Each row comes from the steps of one path. Every step used is in the known rows, and no mark comes twice. Write the path behind each row, first mark first.
In the rows, zero is written as 128.
Known rows
F-N-T-S: [ 92 111 174  77 142  74 134 165 104 121 123 114 112 136 107 137 116 131
 199 163 120 144 126]
N-V-S-U: [123 108  99 123 169 142 185 146 125  72 185 142 153 104 136 145 102 167
 145  77  90  85  80]
N-P: [136  91 140 159 132 137 109 125 124 128 138 124 120  84 133 142 125 133
 145 116 145 129  83]
F-N-V-S: [ 88 123 111 122 176 109 177 115  93  64 138 121 137 122  73 163  99 193
 180  93  95 113  77]
T-N-V-S: [103 137 111 136 173 130 159 129 119  59 198 123 136  89  85 170 148 184
 172  78 106  68  84]
L-N-P: [141 130 151 155 142 143 114 120 155 123 165 149  90  55 115 155 105 163
 144 138 144 131  59]
V-N-P-S: [143  52 135 211 143  91 135 119 137 124 151 138 152  71 143 167 133 162
 147 159 200 103  96]
P-S: [131 100 141 150 140 100 133 107 138 136 127 149 126 119 127 135 140 146
 137 164 162 133 141]
N-T: [101 102 139  96 131 125 127 135 111 140 115 116 150 116 139 122 130 104
 145 160 118 125 141]
F-N-P: [100 100 154 147 141 112 122 122  89 118 128 138 110 105 106 145 102 157
 167 126 141 144  45]
L-N-F: [161 159 143 120 115 134 119 136 142 129 132 150  99 103 114 165  81 157
 140 132 101 126  95]
P-S-F-N: [ 88  80 173 128 141  55 172 107  96 141 112 174 121 123 109 129 132 168
 159 137 154 154 127]
L-N-P-S-V: [132 110 185 200 160 109 115  85 155 120 145 148  87  25 112 161 103 168
 151 183 188  87  67]
T-S-U: [154 122 152 107 129 108 144 187 151 118 182 149 104 126 159 124 119 127
 150 117 123 118 118]
U-S: [121 141 166 129 143 131 119 113 139 155 127 153 124 140 136 114 138 127
 103 105 139 122 102]
S-U: [127 117 131 119 128 137 147 157 124 124 165 162 135 131 161 113 108 127
 116 121 113 112  93]
N-L: [124  98 142 112 140 141 140 160  97 158 117 152 134 107 145 128 136 133
 129 153 139 124 129]
P-S-F: [122  73 159 140 135  79 159 109 133 149 120 161 130 104 134 124 155 142
 136 128 160 141 165]
L-N-V: [124 179 111 127 151 135 164 147 158  78 168 142 114 107  94 162  97 173
 138 132 117 106 109]
P-S-V-N: [125  95 143 205 144  75 149 107 131 112 124 119 158  93 133 154 118 142
 130 183 198  53 137]
L-N-T: [104 140 148  96 144 132 134 129 142 133 143 140 122  88 121 137 110 133
 140 180 119 127 115]
U-S-F-N: [ 79 118 197 107 144  87 158 111 100 157 111 175 119 143 115 107 129 151
 124  80 132 147  87]
L-N: [133 165 139 125 140 134 134 125 158 122 157 153 100 100 110 142 109 159
 126 150 127 131 103]
S-F-N: [ 88 107 159 106 129  82 167 128  89 133 113 151 124 132 107 123 120 150
 151 101 122 151 113]

Write each row's path
[142 127 172 180 120 109 121 124 121 140 101 120 156 117 143 154  93 124
 112 105 150  39  90]
U-S-V-N-F
[ 94 107 129 126 166 109 186 128 115  72 190 131 137  72  93 159 164 182
 173  43 103  75 106]
T-N-V-S-F
[129  37 170 170 138  88 142 104 128 149 128 158 121  60 142 138 152 149
 153 116 174 143 123]
N-P-S-F
[142 103 166 179 156 115 119  99 162 129 164 170  88  47 118 163 116 181
 151 174 176 136  72]
L-N-P-S
[116 112 181 113 138  90 118 152 129 122 114  80 117  91 130 133 128  92
 178 164 139  81 160]
N-T-S-V
[150 115 134 176 105 101 129 141 108 113 102  93 159 106 135 168  83 122
 137 128 138  46 115]
S-V-N-F
[138  65 156 181 143 109 114 106 133 137 135 146 117  77 133 148 138 151
 153 152 177 132  98]
N-P-S
[128 153 107 131 180 140 169 111 159  70 173 131 118  71  85 172 103 197
 156 103 101 100  87]
L-N-V-S
[121 123 130 182 133 103 143 130 125 105 127  96 159 102 133 146 108 124
 120 145 164  50 122]
S-V-N
[ 75 123 131 108 140  83 196 150  88  88 125 142 139 139  93 142 110 165
 163  85 110 129 120]
S-F-N-V
[ 70 134 170 109 155  89 189 135 101 115 123 166 135 151  99 127 121 167
 138  66 123 120  95]
U-S-F-N-V
[130  81 143 108 133  88 164 209 139 114 184 126 161 113 178 138 114 112
 158 155 138  83 129]
V-N-T-S-U
[116 113 156 159 136 132 105 136 114 112 189 136 107  74 119 152 154 150
 159 113 150  98  55]
T-N-P
[143  95 168 166 157 124 140 129 160 125 202 204  96  50 150 150  97 181
 139 167 164 120  38]
L-N-P-S-U
[128  73 176 203 147 101 108  89 125 128 119 124 116  54 129 148 122 138
 154 160 189  85  94]
N-P-S-V
[ 95  94 139 152 135 101 142 134 108 115 112  85 182  90 142 140 111 100
 136 177 155  48 135]
S-V-N-T
[142  94 166 157 143  87 151 191 120 130 131 105 136  75 146 157 126 130
 157 166 183  48 147]
T-S-V-N-L
[ 89 105 156 101 147 116 153 158  62 148 108 165 126 125 118 133 112 158
 149 161 133 139  92]
F-N-L
[ 97 163 115 130 144 124 153 163 116  69 191 129 133 125  94 158 145 161
 156 110 120  75 107]
T-N-V
[ 79  95 145 127 152  54 204 130  98  95 123 166 139 131  91 149 123 183
 172 123 141 133 134]
P-S-F-N-V
[112 109 182  96 131  55 161 158 115 123 129 138  90 126 104 132 130 151
 186  96 129 155 138]
T-S-F-N
[129 144 110 120 180 149 191 141 155  65 212 165 124  75 119 160  81 196
 142  95  88  86  55]
L-N-V-S-U
[ 91  82 158 109 157  88 172  92  90 121 118 143 126  95  98 134 123 172
 168  72 105 144  93]
V-S-F-N
[126  83 124 145 138 126 161 175 101 146 132 141 168 103 154 147 130 142
 120 161 162  92 126]
V-N-L
[126 103 161  89 133  97 124 166 138 130 132 103 119 112 135 134 141 106
 175 153 126 130 163]
N-T-S
[ 91 101 175  67 142  81 154 196 100 118 160 151 119 136 141 124  97 129
 187 157 108 130  91]
F-N-T-S-U
[141  80 122 190 131 120 130 138 129 114 153 117 152  82 144 160 120 143
 139 124 169  99  82]
V-N-P
[ 96  80 188 191 157  78 119  88  89 116 111 139 107  75 100 153 101 162
 176 171 185 101  57]
F-N-P-S-V
[ 83 149 114 118 149 105 171 149  93  76 133 131 136 155  82 152  96 168
 162 122 111 121  97]
F-N-V
[103 117 158 113 142 137 135 171  87 143 168 163 124  95 129 138 163 150
 141 149 143  93 100]
T-N-L
[ 94  70 173 136 134  92 148 123  87 131 122 149 114  88 113 136 118 155
 168  91 139 152  70]
S-F-N-P
